What can hang from each mark
k989: k631
k35: k225 k270 k623 k631 k989
k944: k742
k742: k35 k225 k270 k944 k989
k225: k35 k270 k989
k631: k35 k225 k270
k623: k225 k270 k989
k270: k225 k742 k989

Each row was made from one small tree. Brackets hold a mark, then the marks that hang from it, in the order of their numbers. Every link used is in the known rows. Write each row's tree.
Known rows
[k742 [k225 k270 k989] k944]: [  8   8 -14  -1  -3 -15  -5  22  -7  -1  -9  -6  -3  -2   8   0 -10  10
   3   8 -21  15   7  -4  32  13 -12  -9   9  33  10  -4  24  10  -7]
[k742 k225 k270 k989]: [  5  21   9   0 -40 -13  13  18  -3  -9  -3  14 -15 -18  21  -1  -5   7
  -2  -1  -9   3  -1   7  17  11 -11 -12   9  36   8  10   9  11   0]
[k270 k225 k989]: [  2  -6   5   5  -8   2 -11  -4  18  -4   0  -2   1  -7  22   0   3  -4
   6  10   4   6  10  -2   3   1  -3   7  -4   4   8  16   1  -7  16]
[k225 [k989 [k631 [k35 k623] [k270 [k742 k944]]]]]: [ -3 -12   0   2 -11  -5  -1   5  12 -25  -5  -1   7  -7  -3  -8  -2 -26
  -1  20 -32  23   2 -23  32   6 -10  -2  -8  26  18 -10 -27  14  -1]
[k35 k623 k631]: [  5   3  17 -25  10 -13  12   4  -2 -10 -14   9   9  -3   1   1  -2 -10
   2  31  -1   3   0   0  11   0  -3  -6   2   8  -3   3 -23  -8 -14]
[k623 [k225 [k35 k270 k631] k989]]: [  3   7  -8 -27  26 -42   5  14  -4  -8 -23   3   6  13  -5   3  -8   9
   2  23   4  14  12 -15  36   6 -26  -5   2  24   0   6 -18 -14 -23]
[k989 [k631 [k270 [k225 k35]]]]: [ 16  -9  11  23   2  -1 -15  -9  14 -17   2  -3   7   9   2   9  -9  -3
   5   2  -8  26  14 -14  32  11 -22  -6   9  16   3   9  -9   6  -1]
[k270 [k742 k225 k944] [k989 k631]]: [ -5  -1   9  12 -25 -14   1  16  14  -6  -6   5 -20 -28  18  -4   6 -13
   1  21 -11   7  12 -12  17   1   0  -2  -7  34  20  11  -8  -2   7]
[k225 [k989 k631]]: [ -8   0 -12   0   5  -2   2   6  -8   4  -1   0   0   5  -5   1 -10   3
  -5  -5  -4   5  10  -8   5  -5   0  -3  -1  16   6 -16  -2  -4 -13]
[k623 [k225 k270]]: [  2   5 -13  -2   7 -14  -9   3  -2   5  -3  -7   1   4  -6  -3  -3  -3
 -10  17  -1   8   1  -1  24  12 -23  -1   4   7   2   0  -1   4   1]
[k944 [k742 [k225 k35 k989]]]: [  3   8 -10   2   1 -19   7  13   6   3 -24   4   5   1   1 -13 -13  27
   4   0 -16   8  11  -3  46 -16   5  -7  11  19   7   2  20  -1 -21]
[k623 [k270 [k742 k944]] [k989 [k631 [k225 k35]]]]: [ 12 -10   1  18  -8 -43 -10  10  34  -1 -14   6 -27  -1   2 -17  -6  -6
  13   3 -14  25  14  -3  39  32 -28  -6 -10  25  10 -12   1  14  -3]
[k944 [k742 [k35 k623] [k225 k270 [k989 k631]]]]: [  3  13   4 -14  -6 -29  13  20   6  -1 -28   7   3  -4  -1 -13  -7   9
  -7  18 -24  17  12  -3  69  -3   2 -11  14  39   9 -11 -10   1 -33]
[k35 k225 [k270 [k742 k944] [k989 k631]] k623]: [ -1 -13  18 -29   3 -35   9  14  18 -22 -21  20  -7 -18  10   3  14 -36
  -2  56   7   9  10 -16  14   6  -6  -4 -10  28  16  23 -59 -14 -15]
[k631 [k270 [k225 [k35 k623]] [k742 k944] k989]]: [ 15 -14  15   8 -15 -19 -11  -2  42 -24  -9  -3  10 -23  23  -4   1 -25
  14  37 -12  28   6 -10  41  11 -19   6  -1  15  22  30 -13   8  12]
[k989 [k631 [k225 [k35 [k270 [k742 k944]] k623]]]]: [  7  -6  19  -2  -4 -33  -1  15  29 -21 -17   4   9  -8   5 -12  -2 -25
   8  33 -12  26  11 -23  40  20 -12 -13  -1  29   8  14 -28   2 -20]
[k225 [k35 k623 k631] k989]: [  2   3  -2 -28  16 -22  12  10   0  -8 -20   5  20   3  -3   1 -15   8
   4  27  -6  13   5  -5  34  -9  -8  -5   2  13   1   1  -4  -5 -27]
[k944 [k742 k270 k989]]: [ 11  15  10  -2 -37 -12  20  15  11  -5 -15  14 -17 -10   9  -5   5  -1
  -4   2   0  -4 -11   9  20   8  -5  -6   7  22   4  12 -14   3  -9]
[k742 [k35 [k225 k270] k623] k944]: [ 21   0  14 -27  -4 -27  -4  11   6 -16 -24  10  -4  -1  -1   2   9 -13
  -7  39 -10  17   2   4  50  14  -8 -12  11  30   2   8 -22  10 -19]
[k225 [k35 k623] [k270 [k742 k944]] [k989 k631]]: [  2  -7 -11  -5  -1 -28  -1  18  14  -6 -15  -8   8  -6   0  -3 -13 -11
   0  34 -16  23   2 -11  46   2 -18  -2   2  21  18   2  -3   9 -25]
[k944 [k742 k35]]: [  7   5  15  -2 -15 -13   7   5  16   0 -19   7 -12  -1  -4 -10  13   3
  -1  -2  -5   0  -1   3  34  -4  12   0   7  12  -1   1 -14  -2 -11]
[k270 [k225 k35] [k742 k944] [k989 k631]]: [  5 -15  10  21 -22 -16 -15   6  35  -9  -8  -3 -12 -15  22  -1   5 -15
   8  27  -3  17  14 -13  27   1 -10   5  -3  23  21  24  -8  -3   7]
[k989 [k631 [k225 k270]]]: [  4  -1   0  10   4   2 -11   6   4  -3   2  -8   9  10  -5   1 -10  -7
  -7   4  -7  16   9 -14  28  30 -15  -8   2  19  -4   0  -4   6  -1]
[k35 [k225 [k270 [k742 k944]] k989] k623 k631]: [  3  -5   2 -37  17 -34   2  19  -1 -14 -28   6   7   3   3   4  -4 -26
  -2  61  -9  16   0  -7  29  15 -19  -5   6  27  10  17 -32  -9 -24]
[k944 [k742 [k35 k270 k623 k631] k225 k989]]: [ 16  20  41 -40 -21 -48  28  26  16 -21 -44  28 -11 -17  14 -10  10  -2
   3  25 -11  10   8  -1  60   5   6 -15   8  40  -1  19 -42 -14 -30]
[k989 [k631 [k35 [k225 [k270 [k742 k944]]]]]]: [  1 -16   5   3  -6  -5 -16   7   3 -21 -10   2 -10  10  -2   8  11 -24
  -7  33 -16  15   2 -18  33  14 -16  -4  -3  23   9  14 -31   5  -1]
[k270 k225 [k742 k944] k989]: [  2 -10  10  14 -22 -10 -14   3  32  -6  -5  -5 -11 -21  30  -6  11 -24
   9  23  -2   9   5  -4  -1   7  -6  10  -5  12  21  24  -7  -5  20]
[k35 [k623 k225 k270] k989]: [  2   4  -1 -26   5 -44   6   4  15   2 -21  18   6 -16   4 -28  -9 -10
  -2  39   0  13   3  10  23   3 -18  -5   1   6   6 -20 -15  -1  -8]
[k742 k35 [k270 k225 k989] k944]: [ 21   7  20   9 -44 -17  -6  10  24 -15  -8   5 -22 -17  31   1  17  -6
   7  16  -4  10   2   3  31  22 -14  -2   6  44  14  18  -6   8  11]
[k989 k631]: [ -2  -1   3   5   0   1   2   3  -3   0   1   3  -5   2  -5   3  -1  -4
  -5   1   0   3   7  -6   4  -1   0  -4  -1  10   1  -6 -11  -1  -7]
[k623 [k225 k989] k270]: [ -2   5 -26  -7  11 -34  -5   6  -2  18  -5   5  -6  -3  -1 -10  -9   5
  -3   6  -2   6   9   4   4   6 -17   2  -1  14   9 -25   6  -2  -5]
[k225 k35 [k270 k989]]: [  7  -5 -10  -2   0 -10  -4   5  12  -6  -1 -10   9  -2   5  11  -4  12
   3  11   4  11   2  -5  43   7 -16  10  -8   1   3  23  10   7   7]

Which tree is each row?
[ 17   7  19  -1 -45 -18   3  18  12  -8 -10  10 -32 -17   3   0  13  -6
  -9  -5  -9  10  10   1  34   7   6  -9   0  45   5  -7 -13  10  -8] => [k742 k35 k944 [k989 k631]]
[ -7   4   9 -19   9 -22  12   9   1 -15 -12   6  17 -13   7  -3 -15 -14
   6  28 -24  19   3 -13  23   9 -16  -6   5  24  13   9 -19  -5  -7] => [k35 k623 [k631 [k270 [k742 [k225 k989]]]]]
[  6  18  17 -26 -13 -26  12  17   4 -13 -18  10  11   1   9  -5  -9  -4
  -1  21 -14  17   2  -6  44  29 -15 -15   9  50   0   0 -17   3 -19] => [k742 [k35 k623 [k631 [k225 k989]]] k270]
[-10 -10  11 -16   1 -32  12   8  26 -16 -11   6   9 -19   9   0   2 -16
   7  35   6  11   8 -17  27  -5  -9   6 -14   6  14  24 -35  -9 -12] => [k225 [k35 [k270 k742 [k989 k631]] k623]]
[  7   1  17 -30  -1 -20   2  -1   5 -10 -20  19   4  -3  -1  -3   7  -6
  -9  28  -2   8   4   3  29  -4   6 -10   8  17  -1   3 -27   0 -18] => [k742 [k35 k225 k623]]
[  8  -4  37 -44 -12 -44   8  12  20 -25 -44  27  -4 -13  11 -13  11 -28
  -3  62  -6  17  -1  -1  46   6  -7 -11   9  33   6  16 -54 -12 -20] => [k270 [k742 [k35 k225 k623 k631 k989] k944]]
[  1 -10  -3 -20  10 -43   1  16   6   1 -20  20 -10 -10   3  -5  -4 -24
  -3  44  -9  13  10  -3   5   4  -9  -6  -1  29  19 -11 -31  -6 -26] => [k35 [k225 [k989 k631]] [k623 [k270 [k742 k944]]]]
[ 16  -5  26 -17  -4 -22  10   0  16 -22 -34  26  -5   6 -11  -7   9 -10
 -12  17  -3  18   8  -8  61  11  -4 -13  14  33  -3   2 -58  -3 -17] => [k944 [k742 [k35 k225 [k989 [k631 k270]]]]]
[ 12   2  12   3 -20 -17  -3   1  21 -18 -15   7  10   4  25 -10 -12   7
   9  20   0  16  -2   3  34   9 -28  -8  15  15   5  16   2   4  -2] => [k742 [k270 [k225 [k35 k989]]]]
[ -4 -17  12 -14 -15  -9  -4   4  17 -26 -17  16  -4 -16   8  -1  14 -29
  -7  52 -11  11   9 -18  30  -4   2  -2 -13  25  17  14 -45   0   0] => [k270 [k742 k944] [k989 [k631 [k35 k225 k623]]]]
[ -6  -8  11 -16   0 -29   2   6  37 -17 -12   1  24 -17  15 -11  -4 -17
  10  31   0  19   7 -20  34  15 -10   4 -14   8  10  32 -19  -4   1] => [k631 [k225 [k35 [k270 k742 k989] k623]]]
[ 12  -8  14 -22  17  -8   4  -1  -3 -23 -10  14   3   0  -2  23   6 -12
  -4  26   8  11   9 -13  24  21 -17  -1  -4  22  -3  27 -46  -8   6] => [k35 k225 [k631 [k270 k989]]]
[  6  -9   3   9  -7  -6 -13  -4  24  -7  -4  -4   7  -6  19   3  -2   7
   9  13   4  12  12  -4  27  -4  -6   7  -2   4   8  22  11  -2  11] => [k270 [k225 k35] k989]
[ 19  13  15 -12 -20 -27   0  19   8 -12 -17   4  -6 -15  11  -8   3   0
   2  24 -24  20   4   3  57  12  -6 -14  12  36   8   0   4  15 -13] => [k742 [k35 k623] [k225 k270] k944]
[ 17   6  18 -35 -18 -30  11  13  17 -12 -36  20  -4  -6  -1  -5  10  -8
 -15  31  -5  11   2   9  63   4   3  -8  11  24   0  16 -34   1 -24] => [k944 [k742 [k35 [k225 k270] k623] k989]]
[  6   0   5 -11   5  -6  -4  11   8  -9  -6  -6  11   1   8  10  -3  -8
   2  19   2  14   8 -15  35  36 -19   2  -7  21  -6  23 -12  -5  12] => [k35 [k631 [k225 [k270 k989]]]]
[ 15  -3  21   4  10  -1  -9  -7   5 -19  -3   0   6   9   9  11  -2 -13
   9  11  -5  18   5  -8  12  24 -23  -4   9  14  -3  16 -22  -7   8] => [k35 [k631 [k270 k225]]]
[ 12   8  18 -11 -41 -39   2   9  30 -15 -16  10 -17 -35   4 -18  10 -33
 -11  23 -20  24  -1  -1  48  16 -15  -5   4  40  17   2 -30  17   1] => [k631 [k270 [k742 [k35 [k623 k225]] k944 k989]]]
[  6  13  11  -1 -27 -12  13  15  11  -1 -21  14 -14 -16  10 -14   2   8
  -2  -3 -11   1   6   4  27  -6  11  -8   7  21   4   8  -1  -2  -7] => [k944 [k742 k225 k989]]
[  6 -10   4 -26  12 -28   6   5   5  -5 -13  27  -4 -13   4   5   2 -14
  -4  40   9   7  16   0  13   3  -4  -2  -9  17   8  -1 -37  -8 -12] => [k35 k225 [k623 [k270 [k989 k631]]]]
[ 15  -9   9   7  -7 -28  -3   0  40 -22 -15   0   3  -9  -1 -23  -9 -17
  11  13 -24  34   3  -7  53  33 -29 -10  -2  19   9   4  -6  25   2] => [k631 [k225 [k35 [k623 k989]]] [k270 [k742 k944]]]
[ 12   7  25 -13  -7 -19  12   8   9  -6 -27  11 -13   6  -3  -2  15   1
   1   9  -2   1   0   1  39   2   6  -2   7  19  -7   7 -29 -13 -17] => [k944 [k742 [k35 k631]]]
[ 17  14  14  11 -48  -9   4  22   9 -12  -4  12 -20 -12  12  -3   1 -14
  -7   3 -11  15   6  -6  26  36 -15 -20   4  57   4   1 -10  17  -4] => [k742 k270 k944 [k989 [k631 k225]]]
[  8   3   8  -7  12  -5  -7   9   0  -9  -7  -7  12  14   0   6  -6  -8
   1  16  -6  16   4 -12  30  37 -22  -5   3  18 -11  14  -8  -2   1] => [k35 [k631 [k225 k270]]]
[ 14  -5  11  10 -33 -31 -14  12  31   0  -7   6 -28 -21  29  -9   7 -23
  10  13  -7  14   4   8  -4  17 -12   6  -2  19  19  11  -2  -1  11] => [k623 [k270 k225 [k742 k944 k989]]]
[-13   3  28 -16 -26 -32  11   9  22 -12 -24  17   2 -25  16 -26  -5 -12
  -4  29 -17  17   7  -3  45  -7   2 -10   7  28  15  -4 -24  -3 -13] => [k270 [k742 [k35 k623 [k989 k631]] k225]]
[ 11 -10  18 -33   6 -47   6  15  15 -12 -25  25 -13 -21  15   3  12 -30
   7  66   3   8   5   0  14  14 -12   3 -10  24  14  21 -46 -15  -7] => [k35 k225 [k623 [k270 [k742 k944] k989]] k631]
[-14 -10  -8  -6  -1 -18 -11   4  20  -4  -4   0  17  -6   9 -22 -12 -16
   7  16 -27  19   4 -13  15  15  -5   4 -14   9  12  -9   0   5   5] => [k631 [k35 [k623 [k270 k742]]] [k225 k989]]
[ -4  -8  -5  -6   4   7   2  -2  -1 -23   0   1  18   3 -10  -1  -9  -8
  -4   6 -25  20   8 -20  33   2  -6  -6  -6  17   6 -17 -20  12  -5] => [k225 [k989 [k631 [k35 k623] k270]]]
[  4   6  -2   8   4  -8  10   9  -2  -5 -13   9   0   0  -7  -5 -10   6
  -2  -6 -21  15  14 -13  35   3  -2 -11  11  33   8  -9 -13   1 -16] => [k944 [k742 [k225 [k989 [k631 k270]]]]]
[ -1 -11  13 -32   8 -14   0  -1   6 -33 -23  19   8  15   5  -4   7  -5
   0  26  -1  11   2 -15  28   7  -8  -8  -5   7  -4  12 -38  -8  -3] => [k631 [k35 k225 k270 k989]]
[  7   2   5   5 -25  -4  -6  10   7 -24  -9   4   0   1  20  -7  -4 -11
   3  29 -25  19   5  -9  28   6 -14 -15   7  42  15 -10 -10  11 -12] => [k742 [k270 [k225 [k989 [k631 [k35 k623]]]]] k944]
[ 18   9  -5 -10   5 -29  -2  28  -7 -10 -20  -3   0   6   6   9 -13  19
   8  21 -20  22  10  -8  62  13 -22 -12  11  41   4  11  18   4 -18] => [k742 [k225 [k35 k631] k270 k989] k944]
[ 16   2  16  -6  -6 -43   9   7  35   0 -33  22 -20  -1  -6 -30   1  -4
   3   3 -14  20  16   9  55  23  -6 -12  -2  26  -1 -29 -23   6 -21] => [k944 [k742 [k35 [k623 k270 [k989 [k631 k225]]]]]]
[ 18   6  27   0 -43 -23   2  13  25 -19 -12  12 -15 -23  29  -2  12 -16
   2  35  -6  15   8   0  40  13 -11 -10   6  52  16   7 -25   7  -6] => [k742 [k35 k623] [k270 k225 [k989 k631]] k944]
[  8  -2  25 -15  -3 -35   3   0  27 -20 -24  12 -13   4  12 -14   4  -8
   7  11  -3  20  17   2  34  13 -16 -11   0  20   3  -9 -32  -3 -18] => [k742 [k35 [k270 k225] [k623 [k989 k631]]]]
[  7  22  31 -21 -29 -32  17  17   0 -21 -25  22  -9  -7  21  -6  -1   8
   3  20  -9  11  -3   2  51  19 -19 -17  15  47   0   8 -18  -1  -9] => [k742 [k35 k631 k989] k225 k270]
